(in the rows, 128 means zero)
Known rows, with every step that occurs:
t/l/a/e: [ 99 182  85 201 172  71 147 114 151 110 121 138 104 105 164 103  84 122
  94 148 134 158 123 149 148 106 170 124 136 116 143 117]
u/l/a/e/r: [104 195 114 220 151  71 151  92 101 108 124 117  99 107 145  97  71 109
  86 146 116 129 148 141 133 103 176 138 134 109 182 130]
a/e/r/s: [107 147 148 208 168 151 143  91  94  72 137  78  69 106 148 140 123 111
  93 143 120 113 151 137  94 106 134 130 101 118 151 149]
a/e/r/s/j/l/t: [114 147 156 208 171 128 144  78  98  57 133  60  62 109 157 131 140 114
  76 153 148 116 144 143  84  94 131 132  87 134 173 131]
s/j/l/t: [137 147 133 140 148  93 121 100 152  79 120  74 108 115 148 118 160 112
 102 159 167 115 131 144 119  75 125 145  72 171 160  89]
d/w/q: [116 122 129  89 145 177  94 127 156 105 140  91 153  97 136 141  88 119
  93  93  88  90 149 162 135 104  44 172 119 103 152 109]
e/a: [124 181  77 185 156 152  91 146 163 125 128 128 113  90  93 146 118 125
 157 124  91 134 138 133 127 115 132  97 101 121 141 120]
t/l/a/e/r: [100 188  88 200 163  74 146 113 135 103 123 137  94 111 163 100  81 121
  86 144 133 149 126 147 144 102 170 118 128 124 152 122]
z/w/q: [101 153 106 146 156 158 108 118 151 119 144 113 141  61 129 119 114 124
 112 140 153 124 208 183 144  94  96 157 112 113 107 117]
u/l/a/e/r/s: [105 197 106 227 163  76 153  84  95 106 135 111 108 107 143 107  75 105
  72 146 101 126 146 129 134 108 177 125 128 103 194 128]
u/l/j/s/t: [115 189 104 175 129  55 148  88 103 120 131 136 139 103 161 108  66  90
  78 143 109 119 134 136 174  93 157 167 117  90 187  96]
e/a/l/t: [127 185  78 218 154 126 130 120 170 107 119 111 130  95 101 122 108 130
 128 131 131 145 112 158 102 133 124 126  96  99 181 110]
s/v: [125 177 141 212 132 139 108 140 160 102 128 105 162 104 127 134 120 129
 149 157 144  90 145 181 130 116 137 123 151 101 136 125]
t/l/j/s/z/w/d: [ 85 174  69 161 158  45 131  98 151 125 133 170 133  97 172 124  86 104
  89 143 133 146 138 145 196  86 153 164 122 106 157  77]
z/s/j/l/u: [130 122 118 168 179 121 123  81 126 108 135 104 117  95 137 122 151 124
 111 166 160 121 139 140 136 111 134 118  59 210 146 115]
g/v: [126 138 170 171 163 133 121 167 146 115 138 130 145 144 124 134 118 119
 107 149 101  79 139 186 127 132 114 123 122 100 164 103]
j/s/z/e: [112 134 125 208 139 104  99  84 139 113 135 148 118 114 115 169 138  91
 138 172  51 111 166 126 133 123 105 145  87  70 121 120]
t/l/u: [112 182  85 205 140  85 140 132 142 100 122 125 136 105 170 112  94  83
  92 139 149 146 106 165 175 116 165 151  97 117 151 126]
r/s/t/l/j: [136 204  81 174 150 111 148  97 127  97 164  93 159  92 142 135 107  93
  76 132  91 112 106 124 161 110 164  96  93 113 181  99]
t/l: [116 164  86 159 148  99 122 116 146 114 113 133 127 121 160 106 105 111
 109 150 144 137 113 154 166  89 167 143 117 118 136 109]
u/l: [121 168 112 179 135  95 126  94 111 119 115 114 133 117 139 102  96  97
 108 151 127 117 136 149 154  93 170 164 123 105 169 119]
d/w: [105 119 121 102 150 138 113 123 154 100 131  85 146  97 141 145 108 118
 117  92  84 106 134 160 146 108  91 166 136  97 148 107]
u/l/t: [119 173 119 196 134  78 144  89 107 107 125 102 120 108 147  92 112 100
  97 147 148 119 120 175 159 109 166 164 120  79 185 106]
j/l/a/e/r: [101 181 164 218 180  75 109 100 134  91 125  93  90 140 145 118  89 131
  93 143 107 146 155 137  84 100 112 129 106 150 187 123]
w/d: [111 141 137 149 161 112  97 118 164 116 129 129 131 110 122 144 119 101
 151 143 103 116 125 157 149 105 112 140 128 149 146 116]
s/z: [122 173 116 184 117 134 121 107 153 114 143 112 131 119  96 149 140  94
 161 127 101  91 159 127 138 131 135 157  83 116 137 117]
w/q: [135 153 138 133 136 193  94 130 142 117 143 118 130 114 124 128  94 107
 101 137 112  95 162 148 128 112  55 148  85 120 127 131]
l/a: [101 188 111 181 161  98 143 137 150 121 151 134 118 105 124 132  89 113
 119 120  62 136 149 129 146 143 126  95 124 106 134 126]
r/s/j/l: [133 152 106 152 178 130 118  86 133  90 148  75 138 116 136 157 151  97
  83 153  98 111 135  97 129  94 133 108  70 145 171 101]
u/l/v: [124 173 129 216 146 110 153 117 116 113 105 120 133 121 144 111  85  82
 104 157 122 114 130 181 160 109 157 165 122  93 199 106]
e/r/s: [118 174 118 164 144 158 123 104  80  83 156  90 101 132 130 144 119  99
  80 131  71  91 146 115 127 110 130  90  77 120 169 136]
j/s/z/w: [105 140 107 217 145 102 117  88 153 120 137 158 147 102 122 170 136  92
 144 168  85 117 184 137 145 125 108 155  93  78 118 109]

Rows:
[141 226  99 206 113  78 155 114 138  84 132 104 126  90 141  90  85 112
 101 147 139 113 107 167 126  97 178 101 107 151 162 118]
s/t/l/a/e/r
[119 178  84 208 164 140 113  75 136 103 161  86 134  97  86 163 141 104
 108 134  56 113 147 104 120 130 148 113  75  87 178 115]
r/s/z/e/a/l
[ 93 166 124 170 149  88 137 123 137 118 149 152 134  99 166 155  81 109
  94 134  89 119 151 136 170 118  98 142 127  70 146  97]
l/j/s/v
[110 187 103 182 136 149 125  92  91  87 164  91 110 117 115 149 131 100
  91 129  85  86 171 118 129 111 142 105  69 120 169 125]
e/r/s/z/w
[109 197  98 199 147  68 140 103 118 126 129 130 131 110 134 100  73 103
  98 141  99 129 142 138 158 112 173 134 134 100 177 119]
u/l/a
[101 182 159 224 190  80 111  91 128  88 134  86  97 139 143 128  94 126
  78 145  92 145 153 126  85 105 112 115 101 142 198 120]
j/l/a/e/r/s
[ 95 175 129 212 178  98 158 123 148 106 142 119  90  90 136 131  92 121
 116 129  91 145 154 138 119 140 130 111 135 108 131 137]
l/a/e
[133 114 119 146 182 128 113  73 128 115 132 108 114 103 131 119 157 138
 119 172 157 115 142 135 131  97 133 115  70 211 139 107]
z/s/j/l
[ 82 192 114 231 180  91 151 102 135  98 160 115  91  82 122 141  98 117
 101 128  87 132 174 131 116 132 140 100 123 124 161 129]
l/a/e/r/s/z/w/d
[116 193  68 186 157 121 132 124 167 118 124 125 130  92 107 129  79 131
 115 113 113 148 124 131 118 120 124 135 100 112 179 107]
e/a/l/j
[135 201  88 213 163 108 152  93 134  91 159  90 149  88 136 135 110  99
  84 146  92 119 109 129 138 119 170  84 101 116 177 114]
r/s/t/l/a/e
[122 172  98 193 157 150 126  89 133 109 169  94 148 115 103 174 144  86
 117 130  62  98 146  99 145 138 140 116  77  95 166 114]
r/s/z
[130 215  97 186 130 123 139 104  90  79 161  95 118 119 132 124  99  99
  66 134  77  93 128 123 128 107 156  69  79 136 187 126]
e/r/s/t/l/a
[130 165 121 140 155  86 119 110 160  93 123  95 115 116 140 122 133 116
 103 155 132 121 146 117 117  77 127 125  81 186 154  98]
s/j/l/a
[107 166 114 153 145  94 179  96 146 101 127 105 147 116 152 109  69 115
  79 120 134 137 122 142 127 125 113 191 109  99 176 105]
a/l/j
[ 90 150 119 140 156  87 143 117 126 121 150 155 113 102 167 154  83  97
  88 122  69 131 150 118 176 119  94 150 106  77 139  99]
l/j/s
[108 209 112 247 157  75 146  89 102 103 134 110 120 104 142 105  73 113
  76 154 114 118 147 141 131 109 182 121 142  99 199 128]
u/l/a/e/r/s/v
[110 152 136 142 152 123  83  80  85  71 142  61  58 105 124 123 145 121
  73 153  75 110 163 132 107  68 146 102  79 126 151 127]
z/e/r/s/j/l
[141 217  91 157 106  78 152 118 145  98 137 108 147  86 153  93  85 106
 101 132 144 113 100 165 161  90 173 129 105 142 159  95]
s/t/l/j
[124 156 128 198 140 100 177  89 150  84 120  85 145 121 142 103 109 116
  95 143 159 134 103 182 106 141 113 180 104  81 179 111]
a/l/t
[135 160 128 160 143  96 121 115 152  78 119  78 123 109 150 127 141  92
  99 154 158 118 137 133 125  82 126 150  58 188 158 109]
s/j/l/u
[141 163 106 207 127  85 127 100 148 104 123 155 159 111 150 139 106  89
 118 184  96 116 115 152 144 108 125 124  99 102 138 109]
j/s/t/l
[126 166 132 157 157  89 126 100 142  78 120  85  90 116 144 119 131 118
  91 157 145 119 153 118  97  71 130 126  80 193 161 107]
s/j/l/a/e/r
[108 170 101 200 155 118  96 111 142  96 124  89  88  69 101 119 118 125
 114 138  91 152 142 161 106 109 143 124  96  94 145 135]
z/e/a/l/u
[116 182  97 202 126 122  96  93 157 109 135  99 105  93  70 137 141 118
 153 133  89 112 163 134 109 118 153 146  82 105 148 118]
s/z/e/a/l
[114 176 162 223 157  86 103 119 141  89 124  83 133 134 151 128 104  90
  99 138 125 143 136 155 117 115 105 163  73 144 187 126]
j/l/u
[107 202 123 227 163 103 163 111 122  86 157 102  90  91 132 129  88 116
  91 129  79 125 148 129 107 133 141  81 115 121 160 139]
l/a/e/r/s/t
[133 109 102 135 171 146 132  84 126 118 139 119 111  84 126 125 161 131
 129 164 151 108 141 136 148 111 141 106  76 195 114 114]
z/s/j
[123 120 122 170 196 115 128  70 131 111 134 109  99  93 134 117 147 144
 112 170 157 126 147 134 119 105 135 110  80 210 140 113]
z/s/j/l/a/e
[113 143 140 192 164 150 148  88  98  66 133  73  67 101 149 139 133 109
  89 150 134 108 151 129  94  95 139 126  93 135 149 143]
a/e/r/s/j
